What can hang from each mark
P: B D
H: B G
D: H N P
B: H N P
G: H P
N: B D G

Each row was made from one small tree. Brackets hold a mark, then the marks that hang from it, in alphabetical order. Every link used is in the known rows. Write each row's tree.
Known rows
{G {H B} {P D}}: [ 34  -9  14  31 -17 -32 -50  -3 -12  49 -11  -8  32 -28  -1  16 -19 -10
 -29  41 -18  17]
{B H N P}: [ 24  46 -69  40 -14  10 -15 -21   7 -23  19  35  11 -22   6   2 -13 -11
  52 -10 -17 -72]
{D N}: [-11   3 -17  37  -1   6  36  -1  10  -8 -13   8   8  -3 -10  -6  19   6
  -3  -4  -5  -9]
{G H {P {D N}}}: [ 16  -7   4  55 -15 -20 -20  -3   7  37 -14   8  28 -28  11  10  11 -22
 -15  34 -41 -10]
{H B G}: [ 19  22 -17  -1 -12 -24 -20  -4  -9 -11   8 -37  11  -6 -40  -6  -6   8
 -35  22  48  62]
{H B {G {P D}}}: [ 25   0 -20  17 -26 -47 -29 -10 -10   1   3 -37  38 -25 -40  -4  -3   3
 -40  40  49  52]
{D {H {B P} G} N}: [ 28  59 -30  51 -24  14  -5   1  10 -20 -17 -11   9  -9 -29  -1   5  -7
 -33  36  -4  -2]
{D {P {B H}}}: [ 22   8 -24  30 -12  11 -28 -21  -9   3 -32  -9   3 -38 -18 -17 -16   3
 -21  20  11 -17]
{H {G {P {B N} D}}}: [  7 -15 -43  43 -15 -43 -11 -20   6  -7   3 -29  24 -38 -20  -7  15   5
 -23  25  30  21]
{G {P {D N}}}: [  3 -29 -14  43 -22 -32   6 -10   6  12 -16   4  40 -27  -4   3  13  -3
 -10  26  -1 -19]
{H B}: [ 19  -1   3 -10  -4 -13 -14  -1 -18  12  -7 -15  12  -1 -24   4 -28  22
 -21   9  32  32]
{G H P}: [ 27  19 -10  33 -12  -2 -41   0 -24  29 -19   3   4  -7  14  19  -3 -32
  -8  25 -48   7]
{H {B P}}: [ 28   8 -22   8 -19 -18 -30   1 -33   4  -8 -13  15  -5 -34  -1 -26  11
   0  18  41   8]
{N B D}: [ 25 -61  42   5  29  -9 -24 -27   3   2 -15  12   8 -44 -32   5  -6  50
  15 -46 -16 -11]
{H {B N} {G {P D}}}: [ 30   0 -45  28 -25 -55  -9 -24 -11   1   6 -32  37 -26 -33   3   7  16
 -34  36  48  40]
{N B}: [ 17 -29   5   0  22  16 -27 -15 -24  -7 -24   6  -9 -25 -15  10  -7  40
   5 -30   5   4]
{B N P}: [ 22  12 -69  41 -19 -15   9 -15 -22 -10   4   9   8 -10  -6   3  17   3
  40   6  13 -54]
{P {B {H G}}}: [ -2   3 -26  24  14   0 -33 -12  17 -14   5 -10  -2 -41 -16 -13 -42  17
 -14 -14  12  17]
{H {B N} {G P}}: [ 35  20 -58  26 -23 -40 -10 -23 -29  -7  -2 -31  24 -11 -35   6   5  11
 -30  29  41  50]
{N B {D H} G}: [ 41 -37  31   6  47   5 -50 -51   4 -31 -26   8  -2 -52 -15 -14  23  33
  -9 -33 -39 -11]

Write each row's tree
[ 16  -9 -55  42  -7 -15 -23 -25 -17   4 -21   6  16 -35  -5  10 -30  13
  -2  -1  -8  -8] => {G {P {B H N}}}
[ 21  -4 -47  28   2 -22   8 -41  -4 -13  -6   3  12 -22  19  -3  39   6
  -7  14 -12 -22] => {B {N {G {P {D H}}}}}
[ 42  19  -6  27 -15 -12 -52  -2 -37  38 -23  -6  13  -7  -4  21 -22 -15
 -22  32 -26  30] => {G {H B} P}
[ 10  49 -27  15  -8  10 -35  -9  23 -27  16   8  12 -19  -1  -5 -16 -30
   1   0 -23   2] => {B {H {G P}}}
[ 39 -11  -3  39 -16 -37 -35 -12 -13  51  -8  -4  33 -30   5  21 -12   1
 -24  38 -18   9] => {G {H {B N}} {P D}}
[ 24   5 -14  10  16  22 -52 -22  -8 -25 -14  13  -1 -38 -15   7 -18  20
   4 -29 -11   4] => {N {B {H {G P}}}}
[ 26  51 -11  19 -19  15 -29  -2  12 -13  -8 -10  -1  -5   4  10   5 -28
 -32  36 -35   1] => {D {H {G P}}}
[ 39 -13  11  27  13 -11 -33 -49  11 -17 -30 -14   7 -49 -18 -36  29  -1
 -29  16 -25 -20] => {N {D H {P B}} G}
[-22 -73   2  52   9 -35  16 -11  35  20  -6 -12  29 -60 -18 -18 -12  49
 -27   3  36  -8] => {P B {D N}}
[ 35  -7 -20  35  12 -22   7 -48   1   0  -5   4   6 -28   3 -16  49   4
   0   3 -28 -23] => {B {N {D P} {G H}}}
[ -6 -75 -21  37  20 -51   4 -37  22  10   5 -17  23 -66  -2 -20   3  53
 -22   1  39  -8] => {P {B {N G}} D}
[  7 -16  20  29   0 -13   5 -16  41   2  -5  -3  29 -36   1 -15  15  13
 -40  29   0 -16] => {P {D {H B} {N G}}}
[ 36  -3  39  11  -6 -13 -21 -10  22  12   1   5  20 -20 -22   3 -20   7
  -4   6 -28 -23] => {N {D {H {B P}}}}
[ 11   3 -15  47 -26  -8  -8   2  19  -3  -1   7  25 -27  -9  -9  11 -12
  12  30   2 -63] => {B {P {D H N}}}
[ 14  -6  33   8 -13 -19 -17  -2  44  13  16 -16  28 -32  -2  -2  -5   6
 -40  38   8  -1] => {P {D {H B G}}}
[ 27 -28   0  21   5   8 -46 -13 -14  -7 -20   8   6 -43 -17   6  -7  29
  14  -6   8 -37] => {N {B {P {D H}}}}
[ 42  67 -10  25 -34  28 -29 -14   6 -12 -29 -20  -5 -11  -7  -8  25 -36
 -46  62 -21 -18] => {D {H G} P}
[ 13 -29 -24  39  11 -24  -1 -27  13   6  -4 -13   3 -41 -19   0 -15  44
 -15 -10   5   2] => {P {B {N {D {H G}}}}}
[ 30  43 -31  43  -5  17 -11 -16  -4 -27 -31   0   6 -12 -13 -14  16  -3
 -28  27 -12 -15] => {D {H {B P}} {N G}}
[ 24  -5 -14  24   7  10 -59 -19   5 -28   2  12  13 -56 -22  -5 -14  18
  22 -19   9 -29] => {N {B {H G} {P D}}}
[ 34  -8  29   2  21 -18 -28 -37  18 -17  -3  -5  11 -28 -12 -24  17   2
 -21   1 -28   1] => {N {D {H B}} G}
[ 27 -21   8  16  11 -27 -14 -47   4 -22 -17  -9  17 -34 -20 -43  54  -9
  -9   7  -8 -14] => {N {D P} G}
